Known rows, with every step that occurs
lugep/zutari/zudi/rika/kula: [-24 -43 -10 -14   8  32   0 -14  24  11   1   8  23 -27  44 -39  29 -53
 -11 -18 -25  40   9  18]
kula/lugep/zutari: [ -6 -31 -23 -53 -39  13  -6  14  -7   5 -10 -16   6 -39  35 -52  13  -4
   9  12 -15   3 -40  26]
zutari/zudi: [-18  -5  14  -6  -8  20   6   3  14  -5  -9 -12  -6   0  26 -32   7 -20
 -44  12 -35   5   7   4]
lugep/zutari/kula/zudi: [-20 -30 -26 -14 -12 -20 -14 -18   6   4  13  -9  11  -7  25 -39  40 -18
 -14  32 -34  33  -7  16]
zudi/zutari/kula/rika: [-19  -7 -27   3  -2 -21  -6  23 -35 -14  34  -1  30  18   3  -3  26 -62
 -17   3 -46  50   6 -37]
kula/lugep/dedif: [  8 -26 -39 -40 -13  26   5   5   9  12   5 -18   6 -59  16 -43   1 -11
  -4   9 -17  10 -32  13]
dedif/kula/zutari: [-33 -29   8 -35   3 -16  -7   4  -3 -14  31  -2  -9  22   6 -20   2 -19
  -1  27 -27  18 -14 -30]
kula/lugep: [  1   5 -14 -42 -38   1 -13  11  -8   3 -11 -12  -4 -27  15 -36  11  -8
  -3  10 -16   7 -24   0]
zudi/rika/kula: [-16   6 -24 -19  -1  14 -10 -20  17   9  11  14  25 -11  -6 -10  20 -41
   6 -11 -10  34   8 -21]
zudi/zutari: [-17  -7 -18 -28   6  13   4  22  -9 -20   4 -21  13  25 -10 -26   3 -39
 -29  23 -12  25   1  -9]
kula/zutari/zudi/rika: [-22 -37  22  -9  -4  20 -10  24  -6 -20  15   2  11  27  27 -53  -4 -53
 -32   7  -8  55  -3 -10]
dedif/lugep: [-30 -13 -18  -3 -18  31   7  -5  15  12 -13 -14 -15 -19   9 -24  -1 -13
 -40  11 -34  -7  -6   7]
rika/zudi/zutari/kula: [ -4 -20 -26 -10   9 -24   8 -17   2 -15   8 -36  16   1   2  16  54 -67
 -48  12 -33  55  34  -2]
lugep/dedif: [-11 -20 -35  -8  11  37  16   3  17  12  14 -14  14 -30   4 -29  -6 -12
 -15  16 -19  -1 -21   4]
dedif/lugep/zutari: [-41 -51 -27 -12 -22  44  10   2  13  17 -14 -19  -4 -35  29 -41   4  -9
 -28   6 -36  -9 -22  30]
zudi/zutari/kula/lugep: [  5 -14 -26 -30 -16 -28  -7  13 -23 -18   6 -27  -3 -31   7 -21  26 -56
 -34  13 -29  53  11 -14]
dedif/kula/rika/zudi/zutari: [-24 -39 -21 -14  10 -17  11 -11  12 -14  22  -5  16  22   8  20  63 -66
   4 -21 -39  61  11 -21]
kula/zudi/rika: [ -8  -7  -7  -7 -16   8 -18 -10  22  -5  -5   4  11  27  -7 -39  15 -35
   1   9  10  57  -1  -2]
kula/zudi: [-14  13 -11 -30 -13  -3 -16 -16  17  -6   3   0   2  31   0 -36  25  -3
  -9  36 -10  20 -10   3]
dedif/kula/zutari/zudi/rika: [-27 -60  33  -4   8   2  -5   8  14 -19  16   3  -6  15  27 -35   4 -64
 -21  -6 -21  64   8 -20]
rika/kula: [-18  22 -28 -36   1   2  -6 -25  11  12  18   9  11  -7   2  -4  29 -12
  -5  17 -28   0  -1 -15]
zudi/rika/kula/lugep: [  6   5 -27 -42 -26   0 -22 -19   5  14   2  14  14 -38  10 -22  33 -42
  15 -18  -6  48  -8 -13]
kula/zutari: [-26  -5  -5 -43  -9   5 -14  20 -20 -17  30  -3   6  39   8 -39   4  -8
 -12  39 -18  11 -24 -20]
rika/zudi: [-11   0 -18 -29 -14   7   4 -19  22   2  -8 -19  11   3   6   3  41 -19
 -20  10 -18   9  -3   9]

Rows
[-28 -67 -28  21 -21   2  -7 -24  22  15  -4 -10   6 -28  27 -44  30 -55
 -31  -8 -28  63   3  23]
dedif/lugep/zutari/kula/zudi/rika
[-22 -12   3 -21   1 -22  -9 -30  38  -4   3   3 -15  15  -1 -16  29 -13
   0  26 -25  27   2  -9]
dedif/kula/zudi
[-13 -13 -30 -24  -6   3   6   7  -9 -12  21  -8  34  34   4   3  54 -56
  -9  -7 -25  53   0  -8]
kula/rika/zudi/zutari
[  4 -12 -55 -57   2  11   3 -24  19  19  30   3  10 -69  14 -26  31 -16
   1   8 -29  21 -26   6]
rika/kula/lugep/dedif
[ -4  -8 -10  14 -15 -21 -19 -22  12  -2   2   2  13   3  -2 -22  24 -52
 -16   5 -12  68  17 -15]
zutari/kula/zudi/rika
[ -5 -16  -1 -35 -24 -16  -7  -6  16   4  -9  -8 -21 -39  13 -12  16 -21
  11  -1 -30  14 -13 -10]
dedif/kula/lugep
[-13   2 -23 -16 -23   0  -1  -9   4   7  14   4  30  17  16   5  52 -28
   7 -13 -34  23 -16  -4]
kula/rika/zudi
[ 11 -45 -53 -23   7  -5  12   9  -9  -6  23 -32   5 -60  11 -30  20 -61
 -39  12 -31  60  -3   0]
zudi/zutari/kula/lugep/dedif
[-21 -30 -25  -7 -19  -3  -4   3  -7  13   6 -20  15 -29  28 -20  17 -20
 -15  13 -42   5  -5   9]
lugep/zutari/kula
[-29  -7   2 -49  17  -5 -12 -13   4 -13  44  15  -1  22  31 -33  36 -27
 -33  33 -43  30   1 -13]
rika/kula/zutari/zudi
[-11 -20 -26 -32   3   7  12  -9  12 -20  -1 -32  16  23   0  -5  45 -48
 -30  15 -11  41  11  11]
rika/zudi/zutari
[-11   7 -12  -5 -12 -32 -18 -22  10  -2  16  -5  -2   9   3 -15  37 -18
 -24  35 -34  36  11  -8]
zutari/kula/zudi
[-15  -9 -14 -37   7  -2  -5  -3   8 -31  10 -15   2  49 -11 -41  32 -35
 -26  40  -3  49   1   0]
kula/zudi/zutari
[  8 -40 -33 -25   7  28   5 -20  33  20  14   8  10 -77  34 -41  27 -63
 -17 -30 -24  63   0  14]
zutari/zudi/rika/kula/lugep/dedif
[-16 -46 -22   6 -12 -11 -14 -11   7   3   4  -5  26  -9  23 -40  27 -51
  -4   4 -11  63   4  10]
lugep/zutari/kula/zudi/rika
[-11 -16 -43 -69 -25   3 -11 -16  -1  15  10   4   9 -48  34 -36  45 -10
  20   9 -28   9 -31  16]
rika/kula/lugep/zutari
[-18 -89   6   8  33  27  14   5  26  -6  33   1   3 -21  31 -41  -7 -67
 -23  -9 -23  67   4  -7]
lugep/dedif/kula/zutari/zudi/rika
[-24 -42 -33   7  11   9  16  -1  19  18  41  14  18 -29  16  -6   9 -30
  22 -16 -47  19 -23 -19]
lugep/dedif/kula/rika
[-13 -18  13  12 -10  31  -1   9  17  -1 -18  -4  11  -6  20 -34  -6 -53
 -31 -17 -12  42  14   4]
zutari/zudi/rika
[-27 -12  -2  -3 -14 -10  -1   4   5   6  20  17   8   7  10  -1  13 -23
  25 -15 -46  15 -15 -35]
dedif/kula/rika
[-22 -30  -8 -25  24 -23   0 -14  23 -27  13 -14  -9  33 -10 -22  34 -45
 -15  29 -12  57  17  -9]
dedif/kula/zudi/zutari
[ 11 -28 -57 -37  -1  23  -1 -20  21  25  20   8  25 -73   7 -30  22 -48
  14 -21  -9  54 -19   2]
zudi/rika/kula/lugep/dedif
[-21 -53 -42   0  10   5  28 -29  36  25  34   6  23 -31  19  14  48 -42
  15 -26 -48  35 -13  -4]
lugep/dedif/kula/rika/zudi
